Each row was made from one path, in order. Every step used is in the known rows, and no mark comes twice. Write each row's path.
Known rows
A-Q: [-0.225  0.188 -2.384  1.666  0.955 -0.649  2.753  0.374  3.945  0.995
 -1.470 -0.331 -1.042  0.869 -0.105 -1.174 -0.322  2.241 -1.828 -1.025
  2.028  3.398 -5.066  0.484  0.500]
Y-G-E-A-Q: [ 4.212 -0.121 -6.509  3.507 -2.928 -2.198  0.960  5.815  7.562  2.756
 -1.187 -3.682 -0.971  2.055  2.759 -3.260 -5.140 -0.046  1.639 -2.350
 -0.350  2.543 -4.753  1.694  2.851]
E-G-Q: [-3.962  1.137 -5.754 -0.250 -1.268 -1.905  0.627  4.130  2.878  2.189
 -4.777 -1.637 -1.701  0.230 -0.946 -1.503 -1.862  3.346  1.554 -1.745
 -1.002 -1.180 -4.419 -0.595  3.157]
J-G-Q: [-2.092  3.775 -2.826  0.172 -4.124 -0.095 -1.154  4.632  5.324 -0.557
 -2.817 -2.119 -3.138  1.387 -3.660 -1.356 -1.984  2.881  0.221 -2.847
 -4.185  1.009 -4.888  1.300  0.827]
G-E: [ 0.443  1.106 -2.660 -0.650 -2.736 -2.268  1.767  4.374  3.685  4.924
 -3.806 -0.081 -3.883  0.865  1.153  1.449 -2.994  4.159 -2.098 -1.311
  0.157  5.837 -2.309  0.678 -0.065]
J-D-E: [ 1.141 -0.393 -2.610 -0.075 -0.049 -1.740 -1.733  4.981  1.977  5.125
 -4.602 -3.857 -6.109  1.703  0.841 -0.241  3.814  8.442 -3.130  1.634
  1.980  3.135 -1.610 -1.094  3.862]
D-Y-G: [ 1.843 -0.353 -6.554 -1.608 -3.196  0.123 -0.068  6.194  6.935  4.454
 -2.785 -5.611 -1.300 -0.423  2.597 -1.670 -0.152  1.494 -0.164  0.524
  3.287  1.351 -6.333 -1.084  5.296]
J-G-Q-A: [-0.271  5.297 -3.393  0.370 -6.521 -0.235 -1.939  2.471  6.289 -0.166
 -4.114 -1.801 -2.936  1.594 -4.621 -0.578 -1.171  0.244 -0.820 -2.158
 -2.041  1.804 -2.803  0.748  1.625]
Y-G-H: [ 0.321  0.171 -4.343  0.084 -3.723 -0.787 -0.646  5.686  5.230  3.134
 -2.475 -3.057 -5.956 -1.217  0.976  0.572 -5.328  0.409  0.670 -4.989
  0.423  5.829 -4.885 -1.834  1.981]
D-Q: [-0.636  2.575  0.899  0.645 -0.203  1.810  1.024  4.030  2.846  5.030
 -1.266 -2.473 -1.297 -0.397 -0.578  1.653  2.349  3.696 -3.279  1.412
  3.708  0.160 -1.488 -3.743  2.809]
Q-A-E-G-H: [-1.564  2.502 -4.465 -1.075 -5.777 -0.172  2.003  0.226  3.426  6.729
 -7.660 -2.107 -3.495  0.296 -0.469 -1.894 -1.250  2.191 -3.139 -0.463
  4.642  5.198 -3.161  1.133  3.063]
A-E-G: [-3.863 -0.755 -5.266 -1.064 -0.746  0.258  2.964  2.410  2.517  6.408
 -5.528 -4.210 -0.663  0.737  0.504 -5.127 -0.610  6.838 -0.735 -0.623
  0.236  1.834 -6.470  2.626  1.051]
Y-D: [-0.713  1.117 -3.196 -1.867  0.833 -1.232  1.098  1.849  4.482  2.500
  0.214 -2.833 -3.329  2.698 -1.337  3.395  1.429  1.135 -1.859  0.013
  1.005  1.276  1.213  0.939  4.463]
J-D-Q: [ 2.305  2.107  0.531  2.228  0.507 -0.655  1.227  4.011  2.418  3.294
 -1.447 -4.309 -4.428  1.918 -3.050  2.401  3.722  6.285 -2.585  1.042
  1.771 -0.148 -2.367 -2.130  4.438]
E-G-Q-A: [-2.273  2.558 -6.048  0.072 -3.704 -2.252 -0.039  2.093  4.023  2.653
 -5.938 -1.291 -1.569  0.502 -1.962 -0.659 -1.337  0.746  0.389 -0.997
  0.949 -0.572 -2.193 -1.065  4.137]
J-G-E: [-0.282  2.253 -3.476 -0.558 -5.917 -1.987 -0.044  5.689  6.544  2.988
 -5.475 -1.821 -3.511  1.185 -2.398 -0.925 -2.823  4.112 -0.116 -2.592
 -2.467  5.158 -3.995  1.944  0.628]
J-D: [ 1.375  0.507 -1.625  0.079 -0.332 -2.628  0.919  2.936  2.538  2.243
 -2.770 -2.930 -5.219  1.546 -2.455  2.200  1.633  6.700 -1.287 -0.572
 -0.225  1.699 -2.906 -0.158  3.140]
G-Y-D: [-0.294  1.689 -2.235 -3.037  1.454 -0.125  1.160  3.510  5.792  1.862
  0.030 -0.711 -2.349  3.411 -1.483  3.183 -0.791  3.495 -4.163 -0.098
  0.438  2.578 -1.211  1.137  5.445]
A-Q-G-Y-D-E: [ 3.691 -1.270 -1.560  1.759 -0.795 -1.820  0.207  0.892  5.052  2.284
  1.562  1.118 -1.887  3.706  1.290 -2.117  2.806  0.584 -5.503  1.069
  1.615  5.429 -3.395  0.596  2.721]
A-E: [-2.018  0.451 -2.143 -1.110 -0.236  2.010  2.801  1.577  2.151  5.472
 -2.602 -3.393 -1.864  1.176  1.217 -3.163 -0.346  6.721 -3.203 -0.210
  0.135  3.673 -5.337  2.939 -1.205]
Q-G: [ 2.322 -1.573  0.337 -0.472 -5.339 -2.960 -0.779  1.298  3.047  4.262
  0.250  1.609 -2.621 -1.001  0.471  1.437  2.327  1.413 -2.765 -0.322
 -0.754  3.991 -2.497 -2.614 -0.176]

Write each row's path
[ 3.166  0.767 -7.194 -0.499 -4.865 -0.911  1.208  8.172  7.497  5.455
 -3.247 -5.607 -1.074  0.590  4.715 -3.064 -2.209  1.970  0.158  1.434
  3.334  1.218 -6.306  0.649  6.964] | D-Y-G-E-A
[ 3.942  0.547 -7.265  1.288 -3.836 -1.088  2.201  6.881  7.910  4.013
 -2.604 -5.353 -0.372  1.614  4.663 -4.528 -2.321  0.801  0.074  1.089
  3.708  1.596 -7.594  1.707  6.694] | D-Y-G-E-A-Q
[ 2.893 -1.524 -0.657  2.505 -2.679 -2.475  1.542 -0.889  3.925  1.573
  0.862  1.635 -1.160  0.856  0.196 -1.272  1.751 -0.131 -2.745 -0.743
  0.510  4.675 -5.043 -0.467 -0.481] | A-Q-G
[ 3.588  2.541  0.084  2.109 -2.578 -1.685  1.715  3.880  4.754  4.918
  2.912 -2.341 -2.260  3.774  0.403  1.993  3.603 -0.790 -3.434  2.688
  2.308 -0.399  1.953 -0.469  6.652] | Y-D-Q-G-E-A
[ 1.439  1.798 -2.969  2.238 -2.061 -2.188  4.252  4.420  4.706  3.553
 -2.624 -0.105 -1.116  1.804  3.259 -2.392 -3.557  3.552 -1.179  0.401
  1.861  2.645 -4.199  2.870  3.146] | G-E-A-Q
[ 5.470  2.457 -5.642  1.650 -3.841 -1.760 -0.432  4.353  5.963  1.484
 -2.645 -6.434 -4.890  3.223 -1.549  0.035  1.565  1.511 -0.955  0.419
  1.321  0.509 -4.957  0.029  6.728] | J-D-Y-G-Q-A
[ 3.834 -0.759 -1.011  1.939 -0.971 -2.270  1.812 -0.461  5.447  0.312
  2.576  1.717 -1.322  3.660 -0.918 -0.404  1.533 -0.668 -4.383 -0.371
 -0.002  4.675 -4.127  1.284  2.253] | A-Q-G-Y-D
[ 1.089  2.827 -2.746 -1.019 -4.296  0.966  1.197 -1.325  3.837  5.982
 -4.420 -2.306 -1.820  1.361 -0.700 -0.903  0.689  1.958 -4.578  0.861
  3.548  4.619 -1.606  1.378  0.637] | Q-A-E
[ 2.002  4.089 -0.944 -1.293  0.103  1.243  0.798  2.638  6.183  3.163
  0.148 -1.444 -1.545  4.015 -2.703  3.923  1.444  0.947 -6.191  1.929
  3.735  1.695  0.990 -0.733  7.375] | G-Y-D-Q-A
[-2.787  0.884 -6.588 -0.921  0.985 -1.549 -1.581  4.898  3.779  4.526
 -2.961 -4.272 -3.767  3.319  1.138 -1.172  2.673  2.293 -1.475  1.513
  1.827  0.252  1.384  0.382  6.794] | Y-D-E-G-Q
[-3.492 -0.725 -5.513 -2.889 -0.951 -1.783  1.059  4.843  4.852  3.965
 -5.994 -0.297 -0.212 -0.192 -0.920 -0.833 -2.258  6.043 -0.632 -1.053
  0.804  1.167 -4.913 -0.933  5.310] | E-G-Y
[ 1.776  4.286 -1.475  0.732 -0.458  1.545  1.702  0.237  4.599  5.103
  0.318 -5.061 -2.186  4.483 -2.249  1.823  4.288 -0.990 -5.084  2.714
  4.624  0.795  2.636  0.498  5.554] | Y-D-Q-A-E
[-2.256  1.088 -6.553 -0.663 -2.814 -1.159 -3.041  4.814  3.056  6.587
 -7.561 -2.256 -2.802  0.502  2.478 -3.395  1.748  3.670 -2.276  1.880
  3.834  1.857 -0.654 -2.350  4.546] | D-E-G-Q-A
[ 3.419  2.806 -6.165  2.523 -3.691  0.811 -1.657  2.233  6.165  1.864
 -0.612 -4.831 -2.534  2.693 -0.694 -2.378 -2.984 -2.150 -0.401 -2.918
 -1.727  2.356 -3.565  0.877 -0.007] | Y-G-Q-A-E
[ 3.008  3.100 -1.748  1.901 -1.537 -0.049  1.718  2.682  3.691  4.899
 -4.356 -4.738 -3.105  3.965 -3.822 -0.540  3.291  5.702 -4.151  1.815
  3.180  0.627 -3.465 -0.395  6.619] | J-D-Q-A-E-G-Y
[-2.616 -0.642 -6.707 -2.059  0.830 -1.974 -1.400  4.402  4.267  6.177
 -4.025 -4.261 -3.220  2.530  1.422 -0.697  3.615  3.087 -1.762  1.844
  3.310  1.259  1.805 -0.176  6.950] | Y-D-E-G
[ 0.010  2.861 -0.892  0.175  1.583  0.798  1.361  2.915  4.351  3.566
  1.292 -4.080 -2.450  3.229 -1.917  3.442  3.486  0.602 -3.238  1.687
  2.992 -0.666  1.885 -1.172  5.744] | Y-D-Q
[-0.613  1.902 -5.376 -0.966 -4.591 -0.383  1.282 -0.724  4.197  6.502
 -6.775 -2.802 -0.807  0.935 -0.856 -2.652  0.592  2.145 -2.730  0.604
  3.633  3.109 -2.253  1.149  2.407] | Q-A-E-G
[-2.467  0.759 -4.844 -1.608  0.765 -0.954  1.307  4.950  5.472  4.156
 -3.257 -2.585 -0.350  2.359 -2.316  0.200  0.088  3.807 -1.430  0.554
  2.056 -0.844 -2.108 -0.774  8.515] | E-G-Y-D-Q
[ 1.610  3.579 -1.144  2.437 -3.062 -0.440  2.349  2.806  2.319  5.377
 -5.440 -4.938 -6.033  2.585 -3.190 -0.235  2.585  4.737 -3.341  0.736
  4.457  2.097 -3.342 -0.801  6.198] | J-D-Q-A-E-G-H
[ 4.017  1.424 -5.424  1.462 -1.949 -1.502  0.097  5.943  5.039  1.152
 -1.874 -6.831 -5.040  2.961 -0.795 -0.779  1.058  3.569  0.013 -0.201
 -0.109 -0.061 -6.607  0.452  5.964] | J-D-Y-G-Q
[-3.987  1.123 -5.262  0.326 -0.237  0.876  2.582  2.673  1.813  4.390
 -4.201 -3.998 -1.641  1.943  0.168 -5.774 -1.589  5.982 -0.555 -1.153
 -1.690  0.655 -6.958  3.447  0.465] | A-E-G-Q
[ 2.515  2.723 -2.078  2.571 -1.901 -0.543  1.595  2.014  2.931  5.362
 -4.485 -5.690 -3.400  3.211 -3.736 -0.689  4.138  4.857 -2.964  1.848
  3.570 -0.006 -2.474 -0.729  5.584] | J-D-Q-A-E-G
[ 1.140 -1.122 -2.180  1.274 -2.329 -0.905 -0.815  4.660  3.294  6.100
 -2.254 -0.853 -0.798  0.298  6.539 -5.445  3.265  4.468 -3.498  3.776
  4.967  1.974 -2.464 -0.950  4.731] | D-E-A-Q-G
[ 2.919  0.606 -1.331  1.779 -1.717 -1.865  3.006  2.013  5.588  1.130
  2.445  0.456  0.969  3.055  2.094 -2.237  0.527  1.189 -2.532  1.914
  1.740 -0.479 -3.660  1.995  6.859] | E-A-Q-G-Y-D
[ 4.189 -0.117 -5.406  0.423 -2.064 -1.936  0.241  5.660  5.585  2.843
 -2.769 -6.912 -4.447  1.956 -0.498 -0.471  1.703  4.375 -0.189  0.264
  1.388  0.854 -6.081 -0.186  6.481] | J-D-Y-G
[ 3.014 -1.108  0.800 -1.530 -4.748 -2.156 -0.598  2.346  4.047  3.462
  0.650  2.959 -1.913  0.369  0.174  1.419  0.731  2.878 -4.630 -0.300
 -1.026  4.865 -3.717 -2.039  1.293] | Q-G-Y
[-0.350  0.720 -4.304  0.111  1.547 -0.679  0.426  4.023  4.547  4.241
 -0.533 -3.707 -1.951  3.528  3.669 -2.278  3.248  2.539 -2.883  3.419
  4.521  0.211  1.210  1.574  7.788] | Y-D-E-A-Q
[ 5.922  0.607 -6.113  3.146 -2.412 -2.740  2.627  6.293  6.625  2.304
 -2.600 -6.471 -3.320  3.748  1.428 -3.234  0.069  3.793  0.299  0.980
  2.036  0.650 -7.427  2.617  7.868] | J-D-Y-G-E-A-Q
